Each row was made from one small tree. The marks that hang from a mark follow it in brackets, in the order of their numbers. Every link used is in the known rows. Write each row's tree.
In the rows, 128 means zero.
Known rows:
Z226[Z833[Z915]]: [122 158 124 129 176 120 132 112 108 178  66 166 132 106 137 118 175 131]
Z767[Z808]: [125 134 122 126 111 124 114 137 101 124 146 132 121 119 125 142 112 121]
Z833[Z767[Z808] Z915]: [113 170 123 121 151 118 113 151  89 158  97 151 123 103 137 140 171 133]
Z767[Z808[Z226[Z833[Z915]]] Z977]: [108 182 114 128 163 105 124 159  84 149  88 150 113 104 167 124 176 119]
Z767[Z833[Z915] Z977[Z354]]: [148 156 139 116 172 115 154 157  85 144 110 154 130 138 156 107 180 114]
Z977[Z767[Z808]]: [134 139 153 124 118 133 136 140  89 121 170 126 122 114 126 150  91 115]
Z226[Z808[Z767] Z833[Z915]]: [135 190 135 129 168 120 148 146 103 185  47 152 133  85 144 164 185 115]
Z833[Z767[Z977[Z354]] Z915]: [128 169 134 121 163 112 152 175  75 139 108 140 123 153 161 111 189 129]
Z767[Z833[Z915]]: [134 152 134 117 176 121 128 123 123 171  77 161 140  96 134 124 177 125]
Z833[Z767[Z977] Z915]: [122 159 120 128 171 106 127 164  88 133  96 134 112 127 164 116 189 143]
Z977[Z767[Z808 Z833[Z915]]]: [136 163 158 114 166 127 136 136  85 163 118 159 136  82 131 144 142 115]
Z808[Z767[Z977]]: [132 142 134 135 129 108 152 168 113 114 123 100 117 140 165 138 144 121]
Z767[Z808 Z833]: [146 137 127 112 135 123 118 135  92 137 119 150 134 107 126 140 129 118]
Z808[Z767[Z833[Z915] Z977]]: [134 165 139 125 178 101 154 164 111 154  73 133 126 109 171 133 194 120]
Z808[Z226 Z354 Z767[Z833 Z977]]: [135 185 162 118 157 100 167 205 166 139  60 113 127 131 186 131 199  95]
Z833[Z767 Z915]: [114 164 128 125 168 119 127 144 116 161  78 149 130 110 140 127 189 139]
Z977[Z354 Z767]: [139 143 176 121 129 141 174 142 104 129 164 128 142 149 128 129 105 112]
Z833[Z767[Z808 Z977] Z915]: [120 162 112 125 154 104 112 173  60 131 116 134 102 118 162 133 173 135]
Z226[Z808 Z833[Z767[Z977] Z915]]: [149 178 106 125 190 108 125 165  41 149  63 156 112 108 161 136 202 135]
Z833[Z767]: [129 143 128 122 144 122 132 143 109 135 100 134 134 130 136 130 158 139]
Z226[Z833[Z767[Z808[Z354] Z977]]]: [145 172 118 122 157  98 131 180  59 133  85 147 100 144 168 120 176 118]

Which tree is each row?
[128 170 149 121 174 113 151 143 139 181  56 148 148  93 148 143 192 118] -> Z808[Z767[Z833[Z915]]]
[130 185 157 128 148 109 192 183 109 145  77 124 139 155 177 127 173 104] -> Z808[Z226[Z833] Z767[Z977[Z354]]]
[147 182 145 117 170 121 144 158 117 171  62 145 141  76 144 168 187 109] -> Z226[Z808[Z767[Z833[Z915]]]]
[121 197 133 118 178 109 125 158  95 188  45 175 119 113 148 126 206 119] -> Z226[Z833[Z767[Z808[Z354]] Z915]]
[138 172 138 113 142 106 131 195 125 122 104 130 109 123 168 124 169  97] -> Z767[Z808[Z226 Z354] Z833 Z977]
[133 179 138 119 164 108 168 179  76 140  77 144 138 162 172 108 188 123] -> Z808[Z226[Z833[Z767[Z977[Z354]]]]]
[145 167 181 113 175 136 174 141 100 166 112 161 151 118 133 122 156 109] -> Z977[Z354 Z767[Z833[Z915]]]
[130 158 129 114 159 118 115 131  97 163  98 164 131  85 130 136 162 119] -> Z767[Z808 Z833[Z915]]
[138 147 125 126 117 112 121 181 104 106 148 118  87 146 157 124 134 107] -> Z767[Z808[Z354] Z977]
[157 155 156 120 146 110 182 177  94 129 106 125 138 153 164 129 160 106] -> Z808[Z767[Z833 Z977[Z354]]]
[148 150 130 131 125 114 143 187  93 104 126  98 110 120 159 163 139 114] -> Z226[Z808[Z767[Z977]]]
[105 199 145 122 180 117 140 151 169 189  32 162 128 111 155 114 211 106] -> Z808[Z226[Z833[Z915]] Z354]
[139 185 118 119 187 119 125 141  67 178  45 170 130  94 138 146 200 133] -> Z226[Z808 Z833[Z767 Z915]]
[117 174 126 116 163 106 122 171  99 140  95 146 121  95 167 129 180 113] -> Z767[Z808[Z226] Z833[Z915] Z977]
[140 168 130 113 165 104 121 177  98 143  96 149  99 114 162 120 183 103] -> Z767[Z808[Z354] Z833[Z915] Z977]
[142 203 133 116 189 118 129 164 100 181  31 169 120 103 146 136 220 117] -> Z226[Z808[Z354] Z833[Z767 Z915]]
[152 145 140 124 153 103 157 167 102 129  99 120 131 126 167 135 161 117] -> Z808[Z767[Z833 Z977]]
[ 96 209 145 112 156 115 123 191 153 169  60 144 119 104 158 137 205 109] -> Z833[Z767[Z808[Z226 Z354]] Z915]
[146 162 134 112 155 113 141 165  59 140 128 156 124 128 153 120 162 108] -> Z767[Z808 Z833[Z915] Z977[Z354]]
[140 138 127 123 106 119 142 169  63 100 181 123 109 157 145 125 113 112] -> Z767[Z808 Z977[Z354]]
[121 173 124 124 192 115 134 128  90 184  42 174 139 111 142 118 203 142] -> Z226[Z833[Z767 Z915]]
